Each row was made from one walk, in order. Every step used is in the known rows, and no mark comes twice. Write each row's walk.
Known rows:
sufit rudeseg fufu novip nanuv: [-10  17  -1  10  -1   1  -1  -1  13  -3 -18  22   0 -14   9   3  11  -7
   0   0   8   6   1  -6]
rudeseg larok: [-17  -5  -9  -5   6  -4  -1 -14   6   3 -13  -7  -6  -8   0 -10 -16  10
   7  22   3   3  13 -25]
kimuduf fufu novip: [ -6  -4  -5  12  -7  -7   4 -14  10  -2  -4   9  -4 -13   9   9 -11   5
   4   0  -3  -4  20   2]
novip sufit rudeseg: [-20   5 -17   0   0 -10  -3 -15  12   7   6  17   2  -9   0  -2  -7 -11
  -9  10  13   1   4 -24]
puba rudeseg: [-16   7 -18   6  10  -4   4 -12  10  11   5   0  -8   0 -11  22  -4   5
 -10  18   4  -5  16 -18]
nadu novip: [-19  -3  -9   4   0  -4  -6 -14   6  19  -1  -2  -5 -11  -1 -12 -18   0
  16  13   2  -3   8  -6]
fufu rudeseg sufit novip nanuv: [ -9  22  -1  13  12  12 -21 -10  10  -1 -17  21  -5  -5  17  -2  11 -17
  14   5   6   0  10   2]
kimuduf fufu: [ -7  -6  -9   6  -4 -12   7 -14   7  -3  -1   0  -1  -9 -11   7 -15  -2
  -6  13  -3  -3  20 -12]
nanuv novip: [-19  -7 -13   3 -10   7  -9 -25   4   2   5   1   3  -9  -2  -5  -4  -3
   7  14  -6  -4  20 -13]
kimuduf fufu novip sufit rudeseg: [ -9   3  -5  10  -7  -9  -2 -13  16  -3  -4  32  -2 -12  11   7  -3  -7
  -6  -9  12   1   6  -2]
fufu novip sufit rudeseg puba: [-22  -1 -14  -2  -7  -2  -3  -9   7   9  -5  34 -10  -6  22  -6  -7  -4
  14   0  20   7   2  -2]
sopom kimuduf fufu rudeseg puba: [ -4 -20   1   6 -18   0  14 -15  -8  -6 -14  20   6  12   0  20  -7  -4
   2   7  -5  13  16  17]
puba rudeseg fufu kimuduf: [ -4  14  -7  10   1  -2   4  -6  16   6 -14   4  -6  -3  -5  29  -1   8
 -10   4   3   2  12  -4]
puba rudeseg sopom kimuduf fufu novip: [  9  -6  -8  20  -5   7  12 -12  14 -10 -11  10  -3   3  -6  31   9   6
  -4   3  -1   2  10   8]
sufit rudeseg sopom kimuduf fufu novip: [  6  -8  -5  22 -19   9  15 -10  11 -14 -15  17  12 -11   3   9   8   0
   5   0   1  15  -1   7]
nadu novip sufit rudeseg sopom kimuduf: [ -9  -7 -10   8  -8   4  -5 -15  11   5  -6  19   6  -7  -4 -15   1 -16
   9   8  11  10 -15  -5]
sopom kimuduf fufu: [ -2 -17  -1  10 -16  -9   7 -21  -1  -9  -1   4  10  -7 -13   8  -8  -7
  -6  10 -12   1  15  -7]
sufit rudeseg fufu: [-12   4  -8   2  -5  -5  11  -3  10   5 -16   9   0 -22 -11   5  -5  -1
  -9  12   7  11  -2 -15]
sufit novip: [-16   6 -10  11  -5  -1 -11 -20   9   5  -4   1   2 -24   1  -9  -8  -1
  18  18   0  -1   8 -14]
novip sufit rudeseg larok: [-20   1 -10  -8   6  -8  -9 -13  11   1 -12  16  -4  -9   3 -11  -8  -1
  -3  14  17   8  -1 -29]
puba rudeseg sopom kimuduf fufu novip sufit: [  9  -6  -8  14  -1   1   4 -14  16 -12  -5  24  -7   8  -4  26   9  -5
 -10  -3   5  -4   9   4]

Which walk is each row?
[  0 -12   2  15 -15  -1  12 -21  -3  -6  -7  11  15   6  -3  23  -2  -4
  -8   4 -12   7  17   9] | sopom kimuduf fufu rudeseg
[ -1  -7 -15  14  -7  13  17 -18   3   0  -7  -1  12   9   1  11   2   0
   2  16  -8  10  10   0] | fufu rudeseg sopom kimuduf
[-17  19  -6  14   3  -1 -19 -17   9  -4  -3   6   5 -15   1 -13   1 -14
  15  16   1  -5  12 -19] | sufit novip nanuv
[-12  18  -4   8  10   3 -26  -9  12  -4 -11  14 -10 -18   6 -16   4 -20
  16  12   7  -5   9 -13] | rudeseg sufit novip nanuv
[-12   3  -9  -3  -1 -11   1  -7  14   4 -11  21  -4 -17  -9   1  -6 -11
 -14   7  13   4  -2 -19] | novip sufit rudeseg fufu
[ -8   5 -11   0   9  -6   9  -5  13   8 -12   4 -14  -8 -20  25  -4   5
 -16  15   4  -3  10 -14] | puba rudeseg fufu
[  0  19   8  17   8   6 -19  -6  11 -12 -23  27  -4  -5   9   7   9 -19
   5  -1   5   1  14   9] | kimuduf fufu rudeseg sufit novip nanuv
[  1 -14  -6  11 -22   9  -7 -22  10 -24  -7  27  14  -6 -13   0  14 -21
  -8   3   3  10   0  -6] | nanuv novip sufit rudeseg sopom kimuduf fufu
[  9  -3  -3  20  -6   5   3 -11   8 -22  -9  10   8   2   3   3  10 -11
   6   2  -6  -1  15   3] | rudeseg sopom kimuduf fufu novip nanuv
[  1  -2  -2   6   5   1   5  -6   8   1 -14  14 -11  -1   5  19  -7  -5
  -8   2   1   2  19   9] | kimuduf fufu rudeseg sufit
[  6   5  -2  24 -11   9   5  -7  11 -23 -13  21  15  -3   4   6  19 -13
   1  -1   2  11   2   2] | sufit rudeseg sopom kimuduf fufu novip nanuv
[  4   0 -14  14   3   5  19  -8  12  -5 -12   2   2   4  -3  18  -6   3
  -6  12  -2   7  19   3] | kimuduf fufu rudeseg sopom
[  3 -10 -10  10 -11  -3   7 -14  12 -16  -6  21  10  -5 -14   5   4 -17
 -13   6   7  10  -2 -12] | novip sufit rudeseg sopom kimuduf fufu
[-26  -7 -15  -7 -14   4 -14 -17   3   2  -3  33  -3  -4   3 -10  -2 -15
   8   8  16   8   5  -9] | nanuv novip sufit rudeseg puba
[  1   6   4  15   0   6 -10 -10  12  -4 -24  23  -7 -14   9  12  -2  -7
   9   0   3   5  10  13] | kimuduf fufu rudeseg sufit novip
[ -5  -1  -5  11  -2  -4  11 -14   5   0  -7   9   4   3   0  22  -9   1
  -9   6  -5   3  23   4] | kimuduf fufu rudeseg
[ -4 -13  11   4 -14  -5  -9 -17   8 -16 -20  35   4  -7  12  -1   3  -2
   1  -7   9  11  -4  -3] | sopom kimuduf fufu novip sufit rudeseg larok
[  8 -16  -6  12 -11  -2   3 -19  11 -14  -3  19   0  -2   5   1  -1  -9
   2  -2   0  -2  10   3] | rudeseg sopom kimuduf fufu novip sufit
[-10   7 -16  -1  17   1  -2  -4  12  13  -4   6 -23  -3  -7  20  -2  -1
  -9  13   9  -6  13 -13] | puba rudeseg sufit
[  1   3 -13  12  -3   0   4  -6  22  -8  -9  25  -3 -10   8   3   1  -6
  -3  -4  15   6   3  -2] | kimuduf fufu novip sufit rudeseg sopom
[  4  -9 -10  16 -15   3  16 -11   8 -15 -12   8  15  -9 -16  10   3  -6
  -7  13  -1  16  -1  -7] | sufit rudeseg sopom kimuduf fufu
[  6  -5  10  17 -13   9 -10 -18   4 -11 -24  26   3 -12   4  11   6 -12
   8  -2  -5   8   5  19] | sopom kimuduf fufu rudeseg sufit novip
[-19   6 -13   6  -4  -4  -5 -15  15   8   3  26  -1 -12  18  -3  -2  -4
   3  -3  13   1   4 -10] | fufu novip sufit rudeseg
